Each row was made from one path, in order. Every step used is in the known rows, and no mark comes twice. Write each row's path.
In the rows, zero is written as 128.
Known rows:
pupufu, mege, gomulal: [121 149 139 144 100  79 122 110 116 123 167 176 115 103 139 145 194 141
  81  83  46 180 121 121 151 105 121  97 174 113 165]
linip, vameb: [153 148 111 120 131 135 155 127  88 135 162 143 111 126 129 124 113 117
 111 136 122 141 143 149 101  81 127 149 119 114 122]
pupufu, mege, pones: [ 91 140 134  95 115  95 144 112 140 131 133 115 118 127 109 156 145 118
  90 101  85 194 115 157 129 103 120  90 113  95 120]
fodose, vameb, linip, mege: [127 157 138 104 115 177 150 124  98 110 195  78 107  95 120 158  94 145
  74 151  82  83 146 113 127 140 116 143  97 163  95]
fizar, linip, mege: [131 127 121 151 115  68 105 113 136 134 185  83 108 111 127 136  75 159
 120 157  76  79 109 129 135 130 100 132  93 132 118]
fodose, linip, mege, gomulal: [118 160 139 181 103  52 134 106 117  87 194 125  90  91 153 149  45 156
 122 107  70  88 121 110 139 141  74  91 181 153 147]
gomulal, mege, pones: [ 87 101 127  37 125  71 179 113 106 120 100  89 106 158 137 149 120  99
  88 107 101 180 120 166 112 101 106  86  85 116 124]
gomulal, linip, mege, pupufu: [103 129 139 105 121  63 110 110 133  60 205  48  54  91 126 162  31 145
 145 168 124  73 115 133 125 174  85 155 120 124  98]
gomulal, linip, pupufu, mege: [ 94 166 113 124 131  63 136 101 137  82 184 148  70  85 113 166 200 126
 130 120 115 129 115 111 124 159 124 105 159 106 140]
pupufu, mege: [112 147 133 120 124 113 126 115 154 142 150 136 124 109 124 153 178 142
 109  90  74 161 122 115 138 111 145 103 142 102 137]
fizar, gomulal: [119  87 145 109 104 146 122 127 116 123 124  92 139 135 132 144  93 129
  77 152 123 115 141 137 139 122 148 127 129 121 136]
pupufu, mege, gomulal, linip: [107 138 125 158 119  27 127  97 127  96 192 133  82  98 122 145 208 156
 112 100  72 156 114 133 159 141 120 117 162 101 160]
linip, mege, gomulal: [129 139 136 140  97  84 100 111 100 111 169 136  98 106 151 147  94 149
  95 135  68 110 125 121 141 133  81  98 153 154 137]
fodose, vameb, linip, pupufu, mege, gomulal: [123 191 138 120  91 122 167 113  61  75 218 204  94  72 124 158 218 115
  39 107  54 169 141 106 133 124 118 117 177 145 161]
fizar, gomulal, linip, vameb, fodose: [151 140 123 153 119 107 150 122  97  95 197  83 105 130 128 145 118 135
 141 160 142 124 157 131 119 142 124 196  96 107 101]
vameb, fodose: [148 159 138 159 122 127 125 133 134 114 146 123 138 133 136 135 143 132
 173 126 135 137 141  96 128 161 114 163 108 137 105]
vameb, linip, pupufu, mege: [109 170 131 130 116 148 146 121 108 114 191 149  98  84 113 160 224 111
  64 110 117 147 125 116 120 135 137 110 128 116 126]
mege, pupufu: [124 126 148 103 115 117 128 132 120  83 161 113 102 110 130 136  67 113
 128 141 140 133 125 138 120 136 111 162 132 121 121]
fodose, linip, mege, gomulal, pones: [ 88 155 127 155 107  46 132  93 102  66 168 101 112 132 139 150  22 125
 118  80  66  98 127 127 131 102  66  89 168 174 154]
fizar, linip, vameb: [166 138 101 153 127  84 157 122  91 142 197 134 115 125 121 106 120 127
 107 145 101 139 126 164 111  68 124 178  94 102 132]
gomulal, mege: [108 105 126  58 134  86 167 115 112 127 113 105 111 146 156 144 144 121
 108  98  91 145 128 127 117 107 127  97 109 122 142]
pupufu, mege, linip, pones: [124 152 130  85 136  50 128 132 114  80 166 142 110  80 146 147 220 134
 137  91  38 109 116  99 133 103 108 116 159  92 130]
fizar, linip: [141 118 118 164 124  72 129 124 131 137 167 119 133 125 118 108 138 138
 125 140 105 127 111 143 140 116 126 160 101 113 142]
pupufu, mege, linip: [113 158 132 133 145  76 136 103 151 122 186 118  98  90 140 153 180 137
 155  84  73 137 127 112 124  85 125 124 144  90 138]
fodose, vameb, linip: [137 151 137 113 123 194 178 136  88 111 180 113 133 109 109 131 160 123
  71 133 111 132 151 127 128 127 145 169 103 148 118]
fizar, gomulal, linip: [102  84 129 130 123  92 129 115 126  95 154  60 105 125 116 145 118 144
 109 163 145  94 131 147 146 158 142 146 122 109 134]
fodose, linip, pones: [124 147 128 125 128  63 158 148 114  57 145 141 128  98 138 127 119 136
 142  98  91  80 112 104 133 152 103 112 178 127 134]

Which path is each row?
[137 135 126  92 139  65 128 143  96  70 149 136 113  95 150 128 181 125
 152 121  81  82 121 111 125 117  96 135 151 114 122] | mege, linip, pones
[146 144 104 153 127  57 156 109  70  97 204 142  71 114 128 122 149 132
 109 140 111 140 134 163 123 106 108 160 140 109 143] | mege, gomulal, linip, vameb
[105 128 122 127 107  81 123 107  82  90 126 141 140 155 130 127 118  98
  96  89  89 155 133 147 135  86  95 114 148 160 163] | mege, gomulal, pones
[112 191 131  99 113 160 174 118  95  89 204 166 101  75 109 166 206 111
  62 115  87 147 140 102 118 130 140 123 145 134 133] | fodose, vameb, linip, pupufu, mege
[ 85 165 127  87 109  90 148 111 119  98 144 156  94 109 110 166 151  93
  88 119 110 177 115 144 113 123 105  78 136 112 125] | linip, pupufu, mege, pones
[171 187 121 163 141 106 156 122  99 107 209 125 102 115 150 135 130 119
 192 124 126 134 157 111  93  95  98 197 106 112  97] | mege, linip, vameb, fodose
[116 134 149  92 108 106 105 120 124  81 180  80  82  95 138 160   9 133
 123 158 110  91 122 124 117 147  87 140 127 136  99] | linip, mege, pupufu
[123 185 140 187 121  85 138 116 158  88 193  78 104  99 145 163  19 160
 191 114 107  67 131  77 123 176  82 125 136 152  96] | vameb, fodose, linip, mege
[141 174 115 127 146  89 163 105 109 130 215 135  82  93 141 147 157 126
 138  96  70 148 141 135  98  41 124 145 136  80 128] | pupufu, mege, linip, vameb
[139 140  99 135 146  84 161 115  97 110 188 107  80 120 118 125 131 130
 134 148 136 124 134 159 111 113 123 166 116 101 118] | gomulal, linip, vameb
[106 131 117 136 134  69 109 105 143 102 176  57  75 106 123 157  85 163
 148 158 113  63 118 123 134 171  99 122 116 133 105] | gomulal, linip, mege
[116 173 131 134  95  73 129 107  94  90 178 216  91  87 140 155 196 118
  81 104  71 164 121 109 134 123 105  85 193 129 170] | linip, pupufu, mege, gomulal
[120 122 120 166 123  42 129 108 108  85 175 128  85 113 126 126 171 144
 126 132 115 130 118 142 151 158 106 139 150 123 154] | mege, gomulal, linip
[105 173 123 112 118 108 134 112 129 104 162 180  97  90 123 163 181 115
 110 109 100 144 121 103 118 132 126  89 166 118 143] | linip, pupufu, mege
[139 131 128 172  94  37 102 109 101 117 200 129 101 103 141 131 103 157
  93 145  50 108 110 132 151 123  81 125 129 142 150] | fizar, linip, mege, gomulal
[140 171 113 163 139 102 193 121 107 106 191 133 101 111 133 127  55 126
 142 106 124 119 138 139 100  90 118 141 153 114 131] | fodose, linip, vameb
[ 89  88 130  92 107 130 123 114 100 100 104  71 158 169 120 145  65  98
  79 119 115 124 145 151 130  87 129 119 123 146 143] | fizar, gomulal, pones
[104 105 146  37 120  77 162 119 106  81 147  93  86 126 155 150  82 108
 112 114 105 149 125 137 109 117 111 134 118 115 134] | gomulal, mege, pupufu
[155 159 110 133 149 100 164 116  89 119 198 126  85 108 145 127 117 114
 151 128 118 121 146 144  91  55 112 167 124 102 121] | mege, linip, vameb
[107 161 132 163 126  84 142 111 154  99 180  80  96  97 140 158  10 158
 155 115 100  59 120 103 123 151  91  98 151 145 116] | fodose, linip, mege
[131 182 139 206 129  93 167 127 155  86 176 113 127 115 137 138  78 142
 205  92 138 110 134  88 125 168 106 152 144 135 119] | vameb, fodose, linip
